Each row comes from the steps of one path. Every step used is in the known rows, and no mark comes twice. Write the path behind each row, first mark first.
(in the rows, 128 means zero)
Known rows:
vazin > tevum > sase > vinin > noka: [163  30  97 137 152 121 137 149 142  82  94  88 136 125 134 143 155  92
 132 173 176 119  81 117]
bibi > vinin > fisa: [129 123  84 157 154 182  81 127 107  96 147 135 179 164 120  92  85 165
 131 141  98 161 115 120]
bibi > vinin > fisa > zutu: [114 129  92 141 144 222  97 147  79  75 145 133 184 156 105  76  61 146
 144 102  91 181 110 143]
zutu > bibi: [117 117 143 123 118 119 137 103 115 135 124 111 109 134 141 152 112  98
 137 148 107 156 108 139]
vazin > tevum > sase > vinin > bibi: [175  45 132 145  94 139 172 138 137  80 104  36 128 111 128 145 173  93
 116 180 178  79 103 151]
noka > vinin: [119 127 101 124 105 103 104 121 147 110 153 139  98 116 109 149 121 133
 107 133 111 109 152 120]
bibi > vinin > noka: [129 112  84 124 194 174  72  97 119 108 126 160 173 143 124  86  74 145
 136 141 144 157  92 126]
bibi > vinin > sase: [134  96 131 115 148 164 121  95 134 118 122 136 180 119 109 104 114 135
  94 132 110 137  97 113]
fisa > zutu > sase: [ 92 139 111  99 102 160 162 156  85 123 114 120 123 135  99 139 124 123
 143  80 136 158 128 122]
sase > vinin: [145 116 132 149 103 140 119 122 153 118 109 129 126 141 115 121 131 133
 147 148 119 144 101 129]
vazin > tevum > sase: [147  54 117 122 141  90 171 170 118 102 106  56 121 123 167 173 183  95
 101 155 169  69 127 127]
bibi > vinin > sase > tevum: [170  72 150 131 129 148  95 128 110 140 114  95 169 113 115 117 144 122
  89 115 135 134 101 100]
fisa > vinin > noka: [134 133  82 117 144 171  96 125 144 110 119 136 159 129 107  89  78 130
 159 140 156 163 120 102]
pako > bibi: [ 99 132 156 103 127 136 103 150 142 133 138 137 121 123 159 102 119 113
 113 132 105 163 108  97]
sase > vinin > fisa: [142 113 104 173  94 169 102 139 133  98 137 133 143 156  92 102 115 142
 160 146  84 178 101 114]
vinin > fisa > zutu > bibi: [103 123 123 129 105 185 140 139  70 100 146 115 128 135 107 117  69  98
 163 112  69 209  94 148]
tevum > sase > vinin > bibi: [158  77 135 164  82 168 148 123 137  95 110  72 138  86 114 123 143 120
 128 181 156 117 112 137]
fisa > vinin > bibi: [144 148 117 124  91 190 133 116 142 107 134  88 157 115 106  91  91 130
 133 147 161 128 148 134]
pako > bibi > vinin: [105 126 138 114 158 168  73 132 138 117 127 135 157 148 171  86  98 136
 109 145 110 163  99 103]
noka > vinin > fisa > zutu > sase > tevum: [112 114  83 142  53 143 101 189  63 100 155 100  99 125  70 150 128 124
 128  68 111 167 150  88]
bibi > vinin > fisa > zutu > sase: [ 92 132  68 130 123 213 115 150  61  88 135 127 176 171  91 104  81 160
 152  94 105 190 115 118]
zutu > bibi > vinin > sase > tevum: [164  60 161 131 119 139 104 103  99 146 110  80 147 119 127 143 125  96
  98 136 113 164  80 109]
vinin > sase: [135 102 146 104 116 136 152 113 141 138 126 137 149  93  96 123 136 108
 101 123 107 140 106 104]

Which path is each row?
[148  66 170 110 110 180 124 126  72 125 104  76 149 107 115 130 102  78
 109 102 109 186  67 134]  fisa > zutu > bibi > vinin > sase > tevum
[131 128 113 121  90 141 117  92 141 101 167 124 111  92  93 125 108 125
  99 140 127 103 150 138]  noka > vinin > bibi
[149  63  96 157 135 149 113 137 140  96  98 120 139 105 115 124 125 117
 149 173 149 150  85 103]  tevum > sase > vinin > noka
[ 95 121  96 124  81 164 118 132  92  81 170 127  98 126  91 137  62 100
 138 117  51 189 119 139]  noka > vinin > fisa > zutu > bibi
[164  44 117 145 112 106 159 164 144  90  89  60 117 136 151 164 190  97
 116 173 160  88 103 127]  vazin > tevum > sase > vinin
[135  81 104 173  83 199 138 185  98  63 115  94 150 115 104 113 114 117
 158 139  92 175  99 126]  tevum > sase > vinin > fisa > zutu
[117 131 126 123  60 209 168 124  98 101 117  98 132 121  64 111 113 121
 154 104 148 167 103 145]  fisa > zutu > sase > vinin > bibi
[133 120 120 139  65 169 152  98 127 122 116 102 126 131  78 128 138 137
 147 140 149 146 112 124]  zutu > sase > vinin > bibi
[110 120 128 111 138 190 126 110  85  95 115 109 146 149 140 125  64 111
 137 124 104 177  87 166]  fisa > zutu > bibi > vinin
[123  69 118 167  76 192 147 161  86  67 107  80 129 123 115 140  96  92
 165 157  72 203  77 135]  tevum > sase > vinin > fisa > zutu > bibi
[108 109 107  99 177 208 100  92  79  92 118 140 156 139 126 101  26 104
 156 125 117 211  61 154]  fisa > zutu > bibi > vinin > noka
[110  91 146  92 129 197 151  97  99 109 114 115 170 113 113 121  72  90
 114 118  83 187  69 143]  fisa > zutu > bibi > vinin > sase
[117  99 100 121 183 168  83  71 110 116 120 142 152 149 137 117  57 119
 147 163 121 188  74 134]  zutu > bibi > vinin > noka
[103 126 146 104 110 162 156 126  92 119 120 106 113 123 129 139  84  83
 144 111 100 179  98 161]  fisa > zutu > bibi
[107 115  89 118 109 193 135 133 103  99 101 143 130 135  66 110  94 119
 180 100 142 199  80 113]  fisa > zutu > sase > vinin > noka
[108 124 114 125  79 174 159 148 108 111  96 116 121 145  83 133 130 131
 162 100 125 174 100 125]  fisa > zutu > sase > vinin
[176  92 152 123  79 143 123 158 136 141 110  74 151  98  97 120 148 103
 109 119 149 139 128  79]  fisa > vinin > sase > tevum
[121 111  96 152 138 177  93  99  93 101 143 114 160 168 136 121  68 140
 143 157  74 188  92 131]  zutu > bibi > vinin > fisa
